Known rows, with every step that occurs:
kiko/zomi/nabi: [  7.6  10.7  14.0 -61.4  27.8   0.2 -26.3 -20.0  25.0   7.4  28.3 -19.6
   3.8  14.7  33.0 -10.6 -58.6   4.1   7.8 -35.1  39.3 -10.4]
nabi/rades/kiko/zomi: [ 36.4  14.2  13.4 -41.0  27.9  16.1 -13.4  -7.8  -7.1   4.0  17.1  -8.0
  23.0  24.7  50.1  30.5 -77.3  19.1 -14.7 -12.0   4.6 -10.0]
zomi/rades/kiko: [ 35.5  25.3   8.2 -62.8  12.6  22.5 -16.3  -3.1  15.4  26.1   6.7  -0.9
  13.4  54.0   8.2  27.9 -51.2 -14.4   0.6 -20.2  14.0 -14.7]
nekane/kiko/zomi/fidev: [  4.4  23.1  34.8 -45.7  27.7 -18.1 -39.4 -34.8   5.0  13.4  16.0 -22.5
  -1.0  26.0  46.5 -23.4 -71.2   9.3  -6.4 -17.4  50.9 -10.4]
zomi/nabi: [ 10.8  19.2  13.1 -58.5  15.6   6.0 -20.2  -6.6  36.5  14.2   1.1 -12.0
  -7.7  31.6  15.0   4.7 -51.4 -11.7   2.4 -26.2  36.6 -15.8]
noke/nabi/rades/zomi/kiko: [ 50.7   8.4  15.1 -37.7  -1.7  19.6  -6.6  10.1  13.1  -9.2 -32.8  -8.2
  -5.4  38.2  43.5  49.2 -47.9 -24.7 -19.0 -12.9  15.9 -14.0]
noke/nabi/fidev/zomi/rades: [ 23.7   8.0  -3.2 -60.5   7.5 -14.0 -25.6  25.4  23.6  -5.9 -42.2 -11.8
  23.8  -3.5  25.1  53.1 -50.0 -19.1 -15.4 -37.9  29.1 -27.3]
noke/nabi/zomi/rades/kiko: [ 51.8  15.0  13.1 -57.2  17.1  10.1  -9.6  16.7  26.5   5.8 -23.4  -2.8
  21.9  37.0  20.9  54.6 -54.9 -18.7  -6.6 -27.1   5.6  -7.2]
kiko/zomi: [  4.1   2.8  16.4 -37.6  22.5 -13.8 -14.1 -32.4  23.7  20.8  19.4 -11.4
   1.3  15.7  44.8 -14.2 -79.7  18.0  -9.8 -10.4  33.4  -7.4]
nabi/zomi/rades: [ 19.5  19.4  11.1 -63.0  10.5  -2.1  -7.7   0.0  27.7  21.4  -4.0 -10.7
  13.0  27.2  13.9  43.1 -49.2  -3.1  -2.5 -20.4  29.3 -25.3]
fidev/zomi: [  0.9   6.0  -3.1 -34.0   7.7 -16.8 -27.0  -3.1  14.0  22.1 -14.4  -8.9
   1.4   7.4  28.7  17.3 -62.9  -5.0 -21.3  -8.0  47.6 -35.1]
kiko/zomi/fidev/nabi: [ 13.5  14.3 -13.5 -64.5  22.6  -3.3 -54.8 -10.2   3.3   0.5   8.0  -0.7
  -4.1   4.7  36.0   7.7 -53.0  14.2  -3.2 -28.4  58.3 -19.0]
zomi/rades: [ 14.3  24.5   8.2 -61.9   6.7   1.3 -11.9 -12.5  36.7  28.0   1.1  -8.4
   4.9  37.5  13.0  10.8 -49.0  -8.6  -2.1 -19.8  36.9 -19.9]
noke/nabi/rades/kiko/zomi/fidev: [ 50.8  17.9   8.0 -44.5  26.2  11.3 -34.0   7.3  -6.6 -30.4 -14.8 -10.7
  21.3  23.8  58.9  39.3 -62.3   0.3 -18.5 -24.9   9.3  -1.6]
noke/nabi/rades/zomi: [ 48.5  11.4  18.3 -36.1   8.6  -4.2   1.2  -0.1  33.8   0.7 -42.3  -8.1
  -1.7  17.2  51.3  48.5 -74.7  -4.9 -18.2 -14.7  10.4  -8.0]
nekane/kiko/zomi: [  0.3  13.5  39.7 -35.5  31.0 -23.2 -16.7 -42.3  24.9  33.8  22.8 -19.5
   0.0  20.0  50.0 -37.6 -91.3  17.6  -8.3  -9.9  46.2  -5.3]
fidev/nabi/kiko/zomi/rades: [ 17.2  21.5 -27.1 -65.7  43.9  11.9 -26.2   3.2  13.4  10.0  23.4  -1.3
  29.4  15.2  25.3  21.7 -55.1  14.7  -2.2 -30.8  39.6 -32.6]
nekane/kiko: [  3.7  22.2  39.2 -32.3  18.8 -17.5 -10.8 -28.1  37.0  39.9  -4.1 -10.1
 -11.5  36.1  31.7 -22.5 -82.9   2.5 -14.1  -2.0  44.0 -10.6]
rades/kiko/zomi: [ 24.5   3.3  17.0 -39.2  28.5   8.3 -18.9 -23.2   2.4  18.8  24.7  -4.6
   8.9  33.0  38.9   2.7 -81.2  13.3  -6.6 -12.1  10.7  -2.6]
rades/zomi/fidev/nabi/noke: [ 37.3  20.0  -3.8 -70.3   9.5   0.7 -50.7  12.7 -15.2  -4.2 -30.5  -1.1
 -13.6   5.7  24.7  67.0 -50.2  -5.7  -2.8 -21.1  27.3 -32.0]
rades/kiko/zomi/fidev/nabi/noke: [ 36.2  16.9  -7.6 -68.2  29.6  11.4 -61.8  14.4 -36.2 -15.4   3.9  -0.9
  10.8   7.1  36.2  43.9 -58.2   8.5  -5.4 -23.3  21.0 -21.0]
rades/kiko/zomi/nabi/noke: [ 30.4  13.5  20.3 -64.7  34.2  14.0 -33.0   3.7 -15.4  -8.0  24.4 -19.3
  19.3  17.3  32.4  24.7 -63.7  -1.3   4.8 -30.1   1.6 -12.5]

Rows:
[  3.7   6.1   3.6 -23.3  45.6  -2.6  -3.9 -18.2  13.7   8.4  19.1  -9.9
  16.9  25.2  42.9   3.8 -84.0  22.4 -18.5  -3.3  14.5 -18.7]  nabi/kiko/zomi
[ 23.3   1.1  20.0 -29.4  15.6 -20.3  -1.4   2.6  47.0   5.5 -37.6  -4.9
  -3.5  15.0  39.2  26.5 -76.3  -2.1 -22.9  -9.0  23.3  -5.1]  noke/nabi/zomi
[ 11.0  16.1   8.9 -64.2  18.8  -4.1 -17.7 -26.6  24.6  21.8  28.8 -15.7
  16.2  21.9  31.4  -4.0 -57.7   6.4   2.4 -28.3  39.5 -13.9]  kiko/zomi/rades
[ 47.4   8.2  13.9 -33.6  29.0   6.3 -10.7   0.8  12.9 -10.9  -8.0  -7.2
  22.8  19.3  62.5  24.6 -80.7   8.4 -21.9 -17.5   3.5   3.1]  noke/nabi/rades/kiko/zomi
[ 17.8  26.2 -27.1 -48.0  33.0  13.7 -40.6  18.8   4.9  -5.2 -19.4   8.7
   0.2  29.5  17.5  41.5 -49.1   2.4 -17.8 -12.2  35.8 -36.3]  zomi/fidev/nabi/kiko
[  4.8   0.9   3.1 -41.2   9.6 -13.5 -24.0  11.4   2.0   7.1 -26.1  -6.8
   8.6  -3.1  26.3  48.8 -67.5   3.3 -20.5 -14.6  23.5 -34.0]  nabi/fidev/zomi
[ 10.8  22.3   0.8 -44.4  37.8  17.0 -11.1   8.3  26.9   1.5   1.2 -11.3
   9.0  39.9  14.3  22.1 -55.8  -7.7  -7.1 -19.0  17.5 -27.4]  zomi/nabi/kiko
[ 14.4  14.8  -3.3 -54.4  15.2  -9.5 -28.0  13.4  16.3  11.7 -21.9   4.3
  -8.1   1.3  26.6  27.6 -68.2   5.9 -17.1  -5.9  35.6 -25.6]  fidev/nabi/noke
[ 27.4   3.6  17.6 -41.9  -2.9  21.6 -15.0 -13.9   2.4  20.0   0.2  -5.3
 -18.3  51.7  20.7  27.5 -46.3 -20.6  -3.8  -8.2  22.6 -20.4]  rades/zomi/kiko
[ 50.0  34.4 -17.0 -65.0  16.2  31.6 -49.0  28.7 -16.1 -10.0 -22.4  10.1
   6.3  29.6  24.7  68.5 -42.0  -1.1 -13.2 -20.2  26.3 -27.5]  zomi/fidev/nabi/rades/kiko
[ 40.4  23.8   7.6 -51.2  24.9  20.7 -36.9   0.0 -26.8 -15.9  10.6 -11.2
  21.5  30.1  46.8  45.0 -57.6  10.6 -11.5 -19.0   9.5 -15.0]  nabi/rades/kiko/zomi/fidev
[ 30.0  16.3  14.5 -52.0   5.2   3.2 -30.3 -17.7   3.0   9.9 -15.3  -7.8
 -16.4  35.9  24.3  40.4 -54.4  -9.0   0.2 -16.9  22.2 -20.1]  rades/zomi/fidev
[  4.8  14.3  -5.2 -56.5  12.8  -3.5 -39.2   9.1  14.7  10.7  -7.0 -18.5
   5.3   6.7  17.8  20.8 -42.8 -19.3  -3.9 -31.9  52.7 -38.2]  fidev/zomi/nabi
[ 45.3  24.7 -11.6 -54.5  19.6  25.7 -25.3  22.4   4.2  10.6 -15.7  14.3
   7.0  24.7  28.5  54.9 -61.3   7.5 -15.5 -12.7  21.4 -22.9]  fidev/nabi/rades/kiko
[ 19.2  -8.9   0.1 -35.0   0.4   0.8 -30.0  29.9   1.1 -17.9 -41.7  -6.8
   4.9  11.0  31.1  45.1 -45.6 -27.1 -30.0 -18.3  28.6 -26.3]  noke/nabi/fidev/zomi/kiko
[ 29.8  20.7 -10.0 -61.2   9.2  13.7 -34.7  11.3  -7.3  22.7  -1.0  -7.3
  26.6  29.4   9.9  45.0 -41.7 -22.8  -6.4 -26.1  30.5 -37.8]  fidev/zomi/rades/kiko
[ 12.4  13.7  -4.3 -67.1   6.2  -4.9 -27.8  16.9   2.9   8.2 -17.1 -12.0
  24.7   2.1  12.7  58.4 -45.3  -8.6  -8.5 -32.4  29.7 -40.8]  nabi/fidev/zomi/rades
[ 18.9  24.5  -9.4 -65.1  12.0  -5.0 -52.1  18.8  -2.8  -8.4 -28.4   0.3
  -8.7   5.8  23.5  41.8 -48.0  -2.1 -14.1 -12.9  41.5 -31.2]  zomi/fidev/nabi/noke
[  8.2  12.4  10.0 -48.6  19.8  -7.7 -37.9 -25.8   4.2   0.0  13.0 -14.4
  -0.4  21.3  41.3  -0.6 -60.1  10.1  -6.6 -18.5  38.5 -13.0]  kiko/zomi/fidev
[ 32.4   5.5  21.5 -68.4  34.9  24.5 -27.8   3.0  -7.5 -10.0  23.0 -10.9
  19.0  21.4  25.2  38.3 -65.6   6.7  11.7 -43.2  -7.2  -4.7]  rades/kiko/zomi/nabi/fidev
[ 28.1  11.2  15.1 -61.8  33.3  21.6 -31.1 -11.4   3.7   6.8  33.3 -12.8
  12.4  31.9  27.8   7.1 -60.9  -1.6  11.5 -36.3  17.0  -5.8]  rades/kiko/zomi/nabi
[ 17.7  22.5 -15.1 -62.2  10.8   2.9 -49.5   4.0  15.1   6.7 -18.9   6.8
 -16.0  20.8  19.0  23.8 -44.3  -1.1  -8.8 -19.5  55.7 -25.4]  zomi/fidev/nabi
[  2.9  21.0  38.4 -57.7  35.7 -10.2 -28.5 -29.3  25.7  22.6  31.3 -27.6
   3.2  20.5  37.5 -34.6 -71.3   3.3   7.9 -33.8  51.4  -8.3]  nekane/kiko/zomi/nabi
[ 35.7  21.7 -22.1 -54.1  30.1  19.1 -38.3  12.1  -7.7  -1.9 -21.2   6.6
  -3.4  28.9  18.9  66.8 -51.5  -1.1  -5.7 -18.8  22.9 -37.9]  rades/zomi/fidev/nabi/kiko
[ 37.6  18.1  17.1 -43.2   7.4   4.9  -1.6  -8.8  13.8  15.4 -18.3  -8.8
  -2.2  23.2  40.2  53.9 -69.2   4.8 -10.9  -9.4  10.5 -22.3]  nabi/rades/zomi
[  8.2  15.9  -2.3 -33.8  41.6   3.1 -28.4 -11.1  -6.2 -12.5  13.3 -13.3
  16.2  29.9  40.7  17.7 -64.4  14.1 -15.8 -10.6  19.4 -24.0]  nabi/kiko/zomi/fidev
[ 19.3   5.8  -9.2 -54.7   6.6  17.6 -29.1  19.8   4.6  10.5  -9.9   6.8
 -10.9  25.7  15.2  42.8 -37.9  -6.9 -13.4 -11.2  48.8 -31.1]  fidev/nabi/zomi/kiko
[ 44.8  16.7  -9.9 -61.2  -0.6  33.4 -26.3  17.8  -7.5   5.6 -13.4   4.6
  -8.8  28.5  27.6  64.2 -35.9 -10.6  -7.6 -16.6  36.1 -34.1]  fidev/nabi/rades/zomi/kiko
[ 41.7  27.2  11.0 -53.5   4.4  10.1 -25.5  -2.2  -5.9  -5.0 -24.2 -11.5
  -2.7  28.5  36.4  68.4 -49.4  -2.8  -8.1 -16.3  15.8 -26.8]  nabi/rades/zomi/fidev
[ 25.3  21.9 -13.5 -80.2  13.2   2.6 -24.5  15.4  26.7  22.3  -9.5   2.1
   9.1  11.1   8.9  50.9 -41.3   0.6   1.5 -30.4  48.7 -32.1]  fidev/nabi/zomi/rades
